Each row comes from the steps of one walk. Every step used is in the known rows, and no mark comes twice. Write the walk behind each row, first mark first.
Known rows:
varal > mino: [-1.42 -0.93  1.28  2.43 -0.61  1.62 -0.02 -0.05  2.42 -0.30  0.24 -2.39
  1.09 -0.70  0.40 -0.18  1.43 -0.92 -2.58 -0.16  0.89]
vube > varal > reli > mino: [ 0.21  3.33 -1.04 -0.48  0.69  2.79 -2.13 -2.28  0.76 -1.05  0.53 -2.61
 -2.00 -2.92 -1.05  1.24  2.11 -1.25 -1.41  0.91 -1.79]
gisiv > demobi > manap > mino > varal > vube: [ 1.52 -1.40  2.67  1.21 -0.93  0.49 -2.10  4.64  1.03 -1.10 -2.42 -3.44
  1.27 -4.47  3.22  2.17  0.00  1.31  0.35  2.16  3.85]
manap > demobi > gisiv: [ 1.21 -2.02  4.09 -0.37 -2.52  1.53 -1.37  0.55 -1.05  0.92  2.50  0.62
  2.32 -0.24 -0.83  0.68  3.23 -0.29  0.71  0.16 -0.41]
reli > mino > manap > demobi > gisiv: [ 0.42 -1.39  3.40 -1.99 -1.57  0.51 -3.45 -0.51 -0.72  1.80  2.26 -2.59
 -0.04 -1.53 -2.50  2.39  1.84  0.08 -0.07  0.27 -0.32]
vube > varal: [-0.04  1.95  0.34 -1.42 -0.25  0.78 -1.33  0.72  0.53 -0.92 -2.26  0.14
 -1.32 -1.66  0.12  2.70  1.12 -1.35 -0.38 -2.85 -1.26]
datef > gisiv > demobi: [-1.54 -3.66  1.27  2.84 -2.35  0.96 -1.27  2.43 -0.43 -0.29 -0.77 -0.30
  1.22 -2.27 -2.63  1.35  0.00 -0.41  2.86  1.16  2.35]
varal > reli > mino > gisiv > demobi > manap: [ 1.32 -2.31  1.96  1.48 -1.12  0.23 -5.16  1.12  0.31  0.89  0.97 -5.79
 -0.37 -4.12 -3.33  1.78 -1.60 -1.37  3.74  6.28  2.63]
gisiv > demobi > manap: [-0.43 -1.93  2.33  0.14  0.34 -2.08 -3.80  2.85  0.75 -0.12 -1.78 -3.38
  0.43 -2.36 -1.46  2.80 -3.54  0.69  4.06  2.94  2.51]
manap > mino > varal: [ 0.21  0.40  0.53 -0.82 -0.48  1.67 -1.46  1.77  2.43  0.29 -2.25 -1.67
  0.71 -2.40  2.81  0.68  2.76  0.82 -2.90 -3.15  0.00]
manap > demobi: [ 0.78 -0.79  3.53  0.52  0.47  1.30 -2.27  0.48 -1.28 -0.40  0.83 -0.39
  1.82 -0.31  0.88 -0.17  2.06 -0.06  0.12 -1.70 -0.70]
datef > gisiv > demobi > manap > mino: [-1.43 -2.47  1.68  0.35 -1.74 -0.01 -2.06  3.13  1.48 -0.33 -1.91 -4.60
  1.83 -3.14 -2.03  2.89 -0.25 -0.39  0.09  1.54  1.06]
mino > gisiv: [ 1.80 -1.92  0.77  0.83 -2.37  0.94 -0.77  0.52 -0.87  1.58  1.24 -0.53
 -0.05 -0.92 -1.44  0.15  1.47 -2.14  0.66  0.89  0.97]
varal > mino > manap > demobi > gisiv: [-0.12 -2.65  5.24 -0.25 -3.44  0.85 -2.67  1.22  0.61  0.92  1.82 -2.50
  2.24 -1.42 -0.35  2.60  1.79 -0.75 -1.29 -0.34  0.01]
varal > reli > mino > manap > demobi > gisiv > datef: [ 1.64 -0.88  2.86 -2.69 -3.17 -0.41 -3.03 -1.87 -0.31  2.00  4.31 -0.65
 -1.56 -3.93 -1.09  1.21 -0.28 -0.06 -0.11  2.77 -2.24]
manap > mino: [ 0.24  0.66  0.10 -0.25  0.39  1.10  0.28 -0.08  1.24  0.24 -0.49 -2.81
  1.39 -0.89  0.78  0.70  2.37 -0.01 -3.73 -1.58 -0.88]
gisiv > datef: [ 0.66 -0.62 -0.31 -1.59 -0.87 -1.77  0.21 -0.88  0.34  1.02  0.86  1.81
 -2.07 -2.18  0.22 -0.27 -1.38  0.18  0.01  0.32 -0.92]
demobi > gisiv > mino > varal: [-0.58 -1.77 -0.28 -0.45 -3.00 -0.43 -1.66  1.08  2.57  2.08 -1.46 -2.40
  0.89 -2.00  1.03  0.62  1.95 -0.49  0.65 -1.06  1.36]
datef > gisiv: [-1.68 -1.95 -0.37  0.79 -3.31  1.14  1.45  1.03 -0.54 -1.02  0.08  2.07
  0.30 -0.25 -2.01 -0.39  0.83 -1.30  0.46  0.81 -0.42]
gisiv > demobi > manap > mino: [-0.18 -1.03  1.98  0.01  0.74 -0.95 -3.07  2.51  1.92  0.19 -1.89 -5.90
  1.63 -2.92 -0.55  3.07 -0.78  0.50 -0.20  1.12  1.57]
demobi > manap > mino > varal > reli: [ 0.93  1.17  1.36 -1.16 -1.85  1.52 -2.54  1.93  2.53 -1.41 -0.68 -2.52
  1.37 -3.14  3.48  0.73 -0.36  0.52 -1.44  2.38 -1.19]

Which walk is each row?
[ 0.03 -4.23  3.79  2.56 -1.91 -0.15 -4.31  3.23  1.71  1.03 -0.66 -5.67
  1.24 -3.60 -2.41  2.59 -1.30 -1.97  2.60  3.48  3.97] -> varal > mino > gisiv > demobi > manap
[-0.17  0.41  0.72 -1.84  0.28 -0.64 -1.20  1.29  1.90 -0.32 -1.39 -4.39
  0.80 -1.42  0.01  1.60 -0.02 -0.05 -2.23  0.64 -0.82] -> demobi > manap > mino
[ 1.84 -2.90  2.36  2.70 -1.21  1.45 -2.92  1.99  0.15  2.15 -0.27 -4.69
  2.24 -3.41 -1.57  2.22  2.34 -1.33 -0.15  0.06  3.07] -> manap > mino > gisiv > demobi
[ 1.13 -1.68  1.48 -0.01 -3.88  0.97 -1.44  0.04  1.88  1.64  0.50 -0.69
 -2.14 -4.97 -0.71  1.52  1.87 -3.52 -1.65 -1.12 -0.15] -> vube > varal > mino > gisiv > datef
[-0.39  0.19  5.17 -0.51 -0.79  1.28 -4.45  1.54  1.01 -0.85 -1.68 -3.62
  0.83 -2.76  1.30  3.73  1.43 -1.57 -2.15 -3.93 -1.09] -> vube > varal > mino > manap > demobi
[ 2.06 -0.44 -0.47  1.46 -1.72  2.97 -1.89 -2.00 -0.66  1.10  3.38 -2.80
 -0.74 -2.22 -2.37 -0.79  2.39 -2.39 -0.43  3.86  0.40] -> varal > reli > mino > gisiv
[ 2.22  0.88 -0.21  0.36 -1.92  3.48 -2.67 -1.48 -0.18  0.70  1.67 -2.90
 -1.92 -3.45 -2.32  1.11  3.22 -3.26 -0.64  1.96 -0.46] -> vube > varal > reli > mino > gisiv
[-1.36  0.97  1.40  1.23 -0.77  2.40 -1.06  0.58  2.90 -1.05 -2.00 -2.34
 -0.11 -2.28  0.33  2.17  2.57 -2.15 -2.97 -2.64 -0.25] -> vube > varal > mino
[-0.68  0.40 -0.72 -0.79  1.23  1.92 -2.68  0.10  1.71  0.26 -1.27 -1.65
 -2.29 -2.78  0.17 -0.12  1.95  1.12 -0.21 -1.47  1.17] -> reli > mino > varal
[ 2.04 -2.23  1.18 -2.38 -2.95 -1.38 -1.44  0.61  1.16  2.27  1.01 -2.18
 -1.45 -4.11 -1.12  1.13 -0.51 -1.82 -1.21  1.72 -0.61] -> demobi > manap > mino > gisiv > datef
[-1.83 -3.56  1.93  0.74 -2.29 -1.07 -2.60  3.66  0.41 -0.76 -1.65 -1.88
  0.62 -2.57 -3.48  2.43 -2.67 -0.38  4.29  3.49  2.16] -> datef > gisiv > demobi > manap
[ 1.03  2.32  3.30 -1.74  0.11  1.74 -5.30 -0.61 -0.72 -0.90 -0.10 -3.74
 -1.01 -3.39  0.22  3.24  0.95 -0.89 -1.07 -1.26 -2.41] -> vube > varal > reli > mino > manap > demobi
[ 0.89  0.17 -0.21  0.96  0.21  2.01 -0.25  0.76 -0.10 -0.74 -0.14 -0.67
 -1.70 -2.74  1.97 -0.66  2.15  1.00 -0.40  1.60  2.65] -> reli > mino > varal > vube
[ 0.95 -0.09  2.46  0.63 -1.52  1.35 -4.32  3.07  2.43 -0.98 -1.53 -3.97
  2.27 -4.47  2.75  1.83 -0.94  0.91  0.22  2.71  0.84] -> gisiv > demobi > manap > mino > varal > reli
[ 0.59 -1.50  5.02 -2.59 -4.29 -0.31 -3.01  0.67  1.60  1.46  0.95 -0.53
 -1.11 -4.74 -0.15  3.82  1.04 -1.57 -1.53 -2.02 -1.84] -> vube > varal > mino > manap > demobi > gisiv > datef
[ 2.46 -1.16 -0.75 -0.27 -2.48  0.82 -1.43 -2.65 -0.24  2.20  4.07 -0.81
 -2.82 -4.15 -2.04 -1.17  0.61 -1.86 -0.34  3.66 -0.65] -> varal > reli > mino > gisiv > datef
[-0.45 -1.27 -0.30 -1.81 -3.29 -3.61 -1.44 -0.03  1.28  2.75 -0.82 -4.96
  0.21 -0.95 -1.16  2.82 -1.90 -1.22 -0.26  0.58  0.51] -> demobi > gisiv > mino > manap
[-2.11 -1.63 -1.26 -0.78 -3.69 -2.56 -0.67  0.66  0.55  0.82 -2.19 -4.03
 -0.17 -1.27 -1.43  1.83 -2.25 -1.95 -0.13 -0.12 -0.08] -> datef > gisiv > mino > manap
[-0.01 -1.16  5.66 -1.06 -3.57  1.51 -3.40  1.65  1.04  0.32  0.09 -2.35
  1.21 -2.78 -0.40  4.63  2.53 -1.67 -1.44 -2.22 -0.82] -> vube > varal > mino > manap > demobi > gisiv
[ 0.42 -2.97  4.79 -1.48 -4.15 -0.78 -2.16  0.20  1.21  2.21  2.49 -0.56
 -0.23 -3.49 -0.10  1.87  0.26 -0.66 -1.27  0.05 -0.86] -> varal > mino > manap > demobi > gisiv > datef
[ 2.28 -2.43  0.55 -0.82 -3.20 -0.81 -0.45 -0.42 -0.32  2.58  2.10  1.43
 -2.22 -3.00 -1.01 -0.28 -0.30 -1.85  0.70  1.06 -0.12] -> mino > gisiv > datef
[-0.04 -1.21  2.34 -0.78 -0.01  0.14 -4.50  4.11  2.86  0.15 -3.53 -4.46
  1.02 -4.44  1.60  2.95 -0.23  1.56  0.45 -0.79  2.23] -> gisiv > demobi > manap > mino > varal
[ 0.08 -2.82  4.14  1.56 -2.20  0.40 -5.26  3.73  2.13  0.39 -2.30 -5.55
  0.33 -4.86 -2.30  4.72 -0.16 -2.78  2.40  1.56  3.09] -> vube > varal > mino > gisiv > demobi > manap
[ 0.99 -3.57  2.94  0.77 -1.72 -1.43 -4.37  3.31  0.10  1.33 -0.76 -3.80
  0.24 -3.20 -2.69  2.73 -2.40 -1.33  4.46  3.58  3.41] -> mino > gisiv > demobi > manap
